Each row was made from one path, in order. Every step used is in the known rows, and no mark comes twice. Write each row's path.
Known rows
Z, D, U, E, H: [ -2.6 -30.5 -30.4   9.6  10.1 -30.7  -3.3 -11.0   6.5  -7.1  13.8 -13.0
  15.2  10.9 -33.4 -28.3 -18.8  10.2  15.0  -3.4  -3.8  12.8 -27.2  17.9
  13.2   4.5 -17.8   4.7 -21.6]
C, E: [ -3.9  21.6  25.7   9.8   9.3 -33.8 -13.4  16.7   2.7  -8.1  -0.4  53.7
  26.8 -14.3  20.6   1.6  25.0   3.7  23.0  -2.1 -16.5 -13.1  26.2 -14.4
 -24.8   3.8   4.2   8.0 -11.2]
D, U, E, H: [ -3.1  -8.9 -19.6 -18.7  -0.5 -25.1  13.2  -5.1   2.8  27.7 -14.6 -17.5
 -22.2  -0.5 -21.8 -12.5 -12.7  -3.6 -12.0 -15.7   9.8  -3.4 -37.6  -2.3
  17.5 -21.4 -33.6   2.3  -8.2]
W, E, U, S: [-27.5  28.9  51.1  -4.4  -6.7  35.3   6.5 -22.0  13.8   0.6  12.7  42.6
 -14.1   5.3  24.2  36.6   8.1  -3.3   8.7  -8.7  40.1 -38.6  54.2 -11.1
  -4.6 -12.7  21.2  24.6   3.1]
C, U, S, E, H: [-51.7  13.0 -12.3   4.9   0.7  24.1  20.2   4.7 -37.7   6.9   3.3 -26.9
 -68.6  21.7  -9.0  10.3 -12.5 -21.8  -8.1 -34.5  16.1 -12.6 -66.8  -7.3
  28.3   1.8  13.1 -27.7  15.1]
E, U: [ -8.6  22.2  43.5   0.9  -2.6  42.3  17.9   1.2  32.7  26.4  33.0 -29.5
 -15.6  -9.0   7.2  33.0  13.9   5.2   5.1  -8.3  20.0 -27.0  20.1   4.0
  15.6  -1.4 -34.0  20.8   2.1]
H, Z, D, U, S: [ -8.9  -5.7  -7.8  -4.5  33.3   2.0  -8.0   4.5   2.4   6.2  -8.2 -18.3
  20.5  31.6   9.5   1.8  -6.1 -21.9  27.0  38.5 -37.3  59.4  -6.7 -18.1
  43.6  10.4  38.4   6.4 -15.3]
S, E, H, Z: [ 12.3   9.3   9.7 -18.6  -5.2  -5.7  -4.7  15.3  12.6  10.6  18.1   3.2
 -42.6 -16.6 -18.8   6.2 -10.7  -7.6 -29.3  -2.7  -0.2  -7.3 -21.5 -26.5
  18.3   6.7 -50.2 -36.5   8.4]
W, E: [  7.7  34.0  31.7 -10.0  -8.1   9.7 -15.5  -2.2  11.3   0.4   7.1  53.8
  -3.9 -16.5  26.0   3.0  20.7   3.6  31.1  18.4   8.9 -26.9  61.2 -33.4
   1.4 -16.0 -31.6  31.2 -14.6]
M, C: [  8.6  19.6  -5.9   8.8 -17.9  30.2  -4.8  -2.2   0.6 -19.8  17.1 -14.6
  -3.2  -6.4  12.3  -7.9  13.5 -13.5  22.4  13.9 -26.9 -23.6  39.8  16.6
  14.0   6.6 -20.4  19.1  13.3]
U, E, H, C, M: [ -4.8 -11.6   5.1  -8.4 -21.4 -23.4   3.0  18.1  -8.2  -9.1 -12.5   5.4
   4.9 -17.0  -4.6 -17.5  -6.4  19.4 -52.0 -46.1  35.5  -6.2 -12.5  43.0
 -33.3 -12.2  -6.2 -16.1  12.7]
D, U: [  8.1  15.4 -11.5 -10.5   4.0  22.3  20.4  10.5  10.3  39.7 -17.5 -32.5
 -12.3   9.8  -4.6   6.0   9.9 -18.2  21.8  11.5 -15.1   7.2  -5.9 -21.8
  32.7 -19.5 -29.1  30.9 -13.9]
H, C: [ 44.2  13.7  11.5   3.0 -13.0  40.2   2.4  11.1   3.3   1.3 -26.4  -0.7
  16.0 -15.1  19.7   9.6  17.6  -3.3  -2.9   9.9  -8.0  -2.4  28.8  11.2
  -1.0 -18.2   2.8  13.2   8.1]
S, E: [  5.5  22.4  19.6   5.7  -3.6  25.4   7.0  19.2  13.0   9.0   7.7  37.3
 -28.8  -2.6 -17.4   1.1   0.4 -13.4  -6.4 -25.1  -9.7 -25.1 -11.9  -2.1
   9.3   6.6 -35.6   6.8   0.5]
C, U, S, E, H, Z: [-46.6   9.9  -4.9 -12.9  14.1  20.3  21.7   7.3 -28.3  23.2  -3.6 -31.2
 -66.7  19.4   1.3  12.5 -10.0 -27.1 -19.1 -12.8   1.0  16.2 -62.6 -22.3
  37.8   2.0  21.2 -34.1  15.6]
Z, D, U, S, E, H: [-16.2 -19.9 -38.5  21.4   6.5   8.0   1.3 -14.4 -12.9 -20.4   7.5 -11.0
 -14.1  34.9 -45.3  -2.7 -32.6 -12.7  18.1 -20.8   0.3   1.6 -43.5   7.0
   9.3  17.8  13.3 -16.7 -13.0]
H, C, E, U: [ 24.0   4.6  44.2   4.2  -2.3  24.7  20.1   3.1  21.7  16.0 -31.1  32.0
  37.4  -8.8  20.2  32.5  25.0  19.8 -26.5  -9.8   9.4 -10.4  39.0  32.4
 -60.0  -3.4  31.7  24.5  21.7]
W, E, H: [  9.0  19.6  11.2 -11.7 -21.5 -11.8 -18.4 -13.0   0.0 -12.0  20.4  18.3
 -18.8 -30.6  12.8   5.2   9.3  10.5  26.1  13.3  29.4 -41.9  53.2 -46.4
  -5.9 -22.9 -55.6  -7.0  -7.7]
Z, D: [  6.1   4.2  -1.3  30.9   3.3   1.2 -25.8   8.8   4.8 -35.2  39.2  -3.1
  30.0  -5.0   1.4 -16.0   6.6   6.5  54.8  14.2 -21.5   2.1  17.9   1.5
  17.9  18.7 -16.0  10.9 -24.6]
S, E, H, C: [ 35.2  -1.0  -2.0   3.1 -24.6  28.6   3.5   5.2   0.7  -4.4 -11.8   7.7
 -32.0 -17.3 -25.6   7.9 -10.7   1.0 -39.6 -26.6  15.0 -28.9 -15.0  10.5
 -17.8  -1.8 -31.2 -25.9  19.7]
Z, D, U, E, H, C, B: [ 22.5 -39.1 -38.2  14.4  -1.1 -13.1   3.9 -15.4  -0.6  -1.8 -24.7  11.0
  51.8   8.4 -16.7 -33.3  -7.1  22.7 -15.2   6.2   9.2  17.6 -11.0  31.9
 -24.9  -8.9  26.1  34.6 -21.6]
D, U, E, H, Z: [  0.9 -11.2 -10.3 -39.6   7.3 -32.1  13.7   1.7  11.1  43.9 -19.8 -21.5
 -19.9   3.3  -8.8  -6.6 -13.2  -7.1 -21.4   8.1  -3.9  26.5 -33.8 -13.6
  27.3 -18.7 -24.3  -0.9  -4.7]

Which path is each row?
[ 11.6  -1.6 -24.2  -2.8 -16.8  29.7  13.0   2.1 -25.3  11.3 -15.8 -76.9
 -20.6 -16.7  10.0   7.9  11.3   8.3  -9.8   6.0  13.6   0.1 -13.3  -1.8
   5.3 -22.7 -18.2 -17.0  16.8] : E, H, C, U
[ 10.8  -5.4  -5.4  -9.5  29.9   4.5  -3.0  12.2  20.9  27.3  -3.2 -30.5
  26.1  16.5   2.0 -12.4   8.1  -6.8  27.7  48.1 -42.6  58.2   1.7 -20.0
  38.3   8.4  -9.2  26.3 -22.2] : H, Z, D, U
[ 14.5  -1.8 -11.7   0.5 -12.5  45.0  25.6   9.1 -15.7  20.6 -17.8 -19.8
 -48.8  -2.2 -21.5   3.0  -1.7   0.0 -40.8 -26.5  13.9 -15.4 -39.2  13.4
  -7.5  -4.7 -24.8 -11.3  23.0] : S, E, H, C, U
[  4.2 -19.4   4.6  -9.9  14.3 -58.4 -29.1   0.7  11.3 -25.2  29.0  14.7
  15.8 -16.3  -1.0 -25.5 -13.4  13.2  -9.0  13.2  -2.5  22.2 -11.5   0.3
  21.4  10.6 -15.7 -34.9  -7.6] : U, E, H, Z, D
[-11.2  -7.2  -3.5  -2.1  30.0  15.2   3.5   5.6   8.1  11.1 -12.8  11.0
   3.5  41.3 -16.6  -4.0 -18.0 -22.0   2.5  16.1 -34.7  44.3 -36.0  -5.1
  30.1  19.6  38.5   6.9  -6.4] : H, Z, D, U, S, E
[ 37.0  10.6   7.0  -7.8 -32.0   2.8 -13.5 -22.3  -6.7  -4.7 -18.4  41.8
  17.2 -36.6  28.8  -2.7  21.0  21.4  -8.6  22.8  41.1 -31.4  70.8 -26.1
 -40.1 -36.9  -6.7  25.4  -7.4] : W, E, H, C, B
[ 24.7 -10.4   3.6  -8.1 -18.5 -22.2  -4.0  -0.2  -2.1 -18.0 -12.4  14.6
  -1.3 -27.8   1.9  -6.3  -8.5  11.7 -35.8 -18.2  21.9 -11.3  -7.7  27.0
 -12.6 -17.3  -4.4 -27.9  12.3] : U, E, H, C
[  5.5  -7.6 -25.8  18.8  15.1  14.4   0.6   2.1  10.2   5.5   3.6 -30.1
  26.0  19.8 -16.5 -14.9   3.4  -1.7  46.6  17.5 -25.6  18.6   2.1   0.1
  21.8   9.5 -13.7  34.3 -29.2] : Z, D, U
[ -7.9  18.6  48.1   3.9  -0.7  53.5  26.8   9.3  32.2  30.9  26.4  17.9
 -34.9   3.0 -23.1  27.6  -0.8  -1.8 -26.7 -37.2  15.1 -40.2  -8.8  17.9
  -2.1  11.0 -37.5  24.9  14.2] : S, E, U
[  4.8 -17.9   1.1 -16.2  33.1 -20.0   0.7   5.0  22.3  21.2  -6.4   5.9
  32.1  18.5  -1.7 -24.6  -2.1  -2.6   1.7  32.6 -36.4  57.3 -13.6   4.4
  28.3   9.0   8.9  24.6 -18.3] : H, Z, D, U, E
[  7.0  13.4  11.3 -14.4 -35.5  11.4  -1.4   4.1  -7.5  -5.8 -12.9   8.1
   0.2 -22.4   9.4  -3.1  10.5  23.6 -14.0 -11.7  44.3 -21.9  52.2  -7.2
 -44.8 -22.8 -31.7  12.5   9.4] : W, E, H, C, M
[ -4.5   8.8   2.7   5.1  -5.9 -58.9 -17.2   6.3  -6.2 -18.7  16.6  23.3
   8.2 -26.5   7.4   2.7  10.2  13.2  19.7  -4.6   4.3 -24.9  17.1 -30.1
 -29.5  -0.1 -19.2 -28.7  -6.0] : C, E, H
[ 27.1 -39.5 -35.3  10.6  -0.3  -9.1   4.0 -12.1   4.1 -11.1 -21.4 -14.8
  27.8   8.2 -24.9 -25.3 -16.0  16.1  -6.0  -1.6   2.7  20.9 -20.7  41.4
 -10.5   0.8   6.1   7.2  -9.9] : Z, D, U, E, H, C
[ 12.8   4.6  12.2   0.2  21.3  -9.9 -28.0  15.7  19.5  -9.5  27.7  -8.4
  34.2  -5.6  17.3  -9.1  12.5   1.3  33.6  45.6 -38.0  44.1  19.6 -19.9
  33.3  16.8  -8.2   4.9 -17.1] : H, Z, D
[-45.3  -8.9 -13.6   7.2  24.9  12.2   3.2   2.2 -26.6  -2.3  12.7 -28.9
 -37.3  33.0  -6.9  -3.2 -15.8 -11.2  -3.1  -6.3  -6.2  26.9 -61.0  -5.7
  31.7  22.4  28.7 -27.4   6.8] : C, U, S, E, H, Z, D
[ -2.2   0.9  -2.4 -17.3   9.1  -6.7  22.1   5.3  13.5  39.4 -24.8   8.2
  -6.6  13.7  -9.7 -15.5   0.6 -12.3  -6.7 -10.5 -10.0   9.7 -24.9   7.6
  21.4 -16.8 -13.3  35.2 -13.0] : D, U, E
[ -4.0 -38.0 -28.9   6.1  -4.6  -5.9   8.6   9.9  -3.8   0.5 -21.8 -25.9
  33.0  19.8 -34.5 -37.6 -14.9  21.0 -23.2 -28.4  13.3  25.6 -28.5  53.8
 -29.9   4.6   4.5  17.8  -5.9] : Z, D, U, E, H, C, M
[-19.5 -16.9 -15.9  -3.8  25.3 -61.6 -17.4  -8.3 -11.2 -16.3  -5.3   7.2
  28.8  13.6  -0.4   2.7 -10.2   2.0  18.7  18.0 -19.0  32.8 -12.2 -25.2
 -17.6  15.2  45.5 -29.6  -8.0] : C, E, H, Z, D, U, S
[  3.8   3.0  -1.4  -8.9  -6.4 -34.5 -16.3  -6.6  -0.3 -17.3  12.2   3.2
  15.9 -17.5  15.1  -6.5   8.3   2.7   1.5  21.2 -29.8  -6.9  41.9  -5.3
 -27.5  18.6  -2.6 -17.1  18.9] : M, C, E, H, Z
[ 33.3   9.0  19.7   7.9  -6.0   1.2  -4.6  11.7   1.4  -6.1 -40.3  49.0
  43.6 -16.3  28.2   7.3  26.6  10.6  -5.9   3.3 -14.5  -1.7  36.8  15.1
 -53.7  -7.0  38.3  12.2   8.4] : H, C, E
[ -6.8  -0.8 -22.3  -1.8 -19.4  27.8  10.4  -8.0 -35.9  -7.7 -24.8 -65.3
 -31.4  -3.1  17.4  18.0   1.6  -4.1  -8.2  -7.7  23.7   1.5 -25.2  -0.5
   9.1 -22.4  26.7 -33.5  19.7] : E, H, C, U, S
[ 41.0  -0.3 -11.9   1.9 -31.3   2.0  -6.8  -7.1 -11.5  -8.0 -12.8 -11.0
  17.0 -38.2  17.7   1.3  14.1  15.3 -12.4  13.4  26.9 -16.9  24.4 -14.9
 -16.8 -31.0  -4.5  -2.0  -4.5] : E, H, C, B
[ -9.0 -15.7 -29.1  -8.3  10.7 -23.0 -12.9 -10.9  -6.9 -11.4  11.8 -51.8
  -0.3   9.8  -3.8   7.7 -18.6 -11.8  22.2  28.6  -6.8  38.4 -22.2 -30.7
  34.9   6.0  10.4 -37.6 -12.5] : E, H, Z, D, U, S
[-33.5  21.0  39.1   7.0   0.7  38.9  11.1  -9.6   8.9   1.9  22.9 -15.5
 -23.0  12.1  13.1  48.4  -3.6 -12.4   5.4 -22.6  27.7 -27.4   8.5   6.3
  18.9  -1.3  26.8  -1.8   7.9] : E, U, S
[ 10.0  -3.8  -7.0 -24.6   6.2 -18.9 -12.8 -18.3  14.1  11.8   5.0  -6.4
   6.5  -2.6   1.6  -8.2   2.2  10.7  24.4  45.7   5.0  16.5  36.3 -45.4
   6.2  -8.1 -37.5  13.4 -18.3] : W, E, H, Z, D, U
[-13.7  11.5  29.9  12.8  -4.9  20.8   6.3 -11.5  16.6   0.7  17.2  18.2
  20.9  -0.5  11.2  10.4  19.8   8.8  -0.1  -8.1 -12.0 -37.1  56.7  35.9
 -44.1  25.0  10.2  33.2  26.1] : M, C, E, U
[  5.7  20.6  -4.8  12.8 -20.4  23.8  -4.8  -7.7  -8.2  -7.7  12.7  14.6
  21.4 -12.6  20.7 -22.3  21.9  -6.6  15.7  22.8 -16.4 -24.1  54.6   5.1
  -5.1  -4.3   6.1  48.9  -3.3] : M, C, B
[-34.4  -1.6  -7.2  -9.9   5.3 -19.1  14.2   6.2 -16.7  19.3  12.4 -35.5
 -35.4  -5.1   5.1 -16.1   2.9   8.6 -10.6 -18.2  17.8  -4.2 -46.1   1.9
  26.6 -10.8 -24.4 -10.6   0.9] : C, U, E, H
[-37.4  12.6   8.8  -5.7  18.1   3.0  19.4  14.5 -12.3  30.7  -2.3  -3.4
 -23.4   8.9  17.1 -22.4  13.5  -2.0  -5.4 -10.9  -6.2   9.9 -36.2  12.2
  30.8  -8.0  -3.2  25.3  -0.8] : C, U, E
[  3.1 -18.0 -14.1  -7.0  22.3 -62.2 -14.5   2.3   5.4   4.6  -1.2  -0.5
  35.1   1.2  -5.0  -3.7   6.6  15.6  16.2  28.5 -24.0  32.9   2.8 -30.6
 -21.1  13.5  -2.9 -12.0 -12.9] : C, E, H, Z, D, U
[-17.5  -6.8  -3.8   8.0   8.6 -10.0 -24.2  -3.8 -10.4 -39.2  24.5  22.6
 -20.5  12.3 -18.4   7.0 -30.7 -17.2  -2.9 -11.9  -0.7   3.2 -33.3  -6.9
  17.4  25.5  25.9 -52.9   1.1] : U, S, E, H, Z, D
[-15.0 -10.8 -20.7  25.5  16.2  24.3   7.6  -5.3  -2.0  -6.9  -2.6  17.3
  -2.3  46.2 -35.9  -8.8 -22.7 -19.0  19.2 -15.4 -17.0  11.3 -34.2  16.2
  12.1  21.3  35.7  13.8 -11.3] : Z, D, U, S, E
[  5.8   0.4  -5.3   9.5 -22.9  15.3  -0.2  -7.0 -30.0 -22.4 -20.3  47.1
 -17.0  -2.4  -5.5  13.6 -18.4 -12.2 -40.0 -32.2  30.5 -27.5 -17.8   4.4
 -21.0 -12.4  55.8 -20.2  10.9] : U, S, E, H, C, B
[ -0.9   3.4 -11.5   9.2 -18.1 -28.6 -13.9 -10.4 -11.4 -32.6  18.9   7.1
  11.1 -20.1   4.8  -7.9  10.7   6.4  15.1   0.6 -14.4 -36.7  42.2  11.1
 -36.5  15.3 -10.0 -12.6  17.2] : M, C, E, H
[  0.0   3.4  42.7   6.0  -1.3  24.6  16.4  -3.1   4.4  -1.3 -33.2  39.1
  29.9   5.8  25.6  41.4  12.3   5.3 -23.3 -22.8  15.8 -11.1  27.7  37.7
 -58.6  -0.9  80.8  11.1  24.0] : H, C, E, U, S
[  4.5   1.3  -0.9   7.6 -22.1  24.6   0.5  -6.5 -21.4 -29.7 -18.0  23.6
 -35.2   3.6 -13.3  21.9 -25.9 -17.2 -29.1 -38.4  22.3 -25.9 -29.1  14.5
  -8.3  -5.6  36.1 -48.4  24.0] : U, S, E, H, C
[  4.4 -14.6 -14.1  10.1   2.6 -42.4 -29.9 -12.9  -1.4 -44.0  26.2   5.2
  41.6  -7.1   4.5 -17.6   4.2  11.9  20.4  27.1 -35.3   2.8  41.7   9.5
 -31.1  37.5   9.3 -18.7  11.2] : M, C, E, H, Z, D
[-39.5  16.5  46.9  11.2  12.0  -8.9   4.1  -4.7   6.0  -2.1   8.8  44.4
   9.2   7.9  20.5  37.9   7.6  -0.7   3.4 -26.9  15.0 -24.7  18.9   9.4
 -31.5  10.0  54.5   3.8   8.1] : C, E, U, S
[ 13.0 -14.3 -25.7 -12.1  10.5 -20.3 -11.8  -1.5   8.6   6.9  17.0 -64.5
   4.4  -3.5  -9.9  -4.1  -5.7   3.3  21.2  39.1 -14.2  36.7 -10.0 -32.7
  32.1   2.4 -36.4 -16.3 -16.7] : E, H, Z, D, U
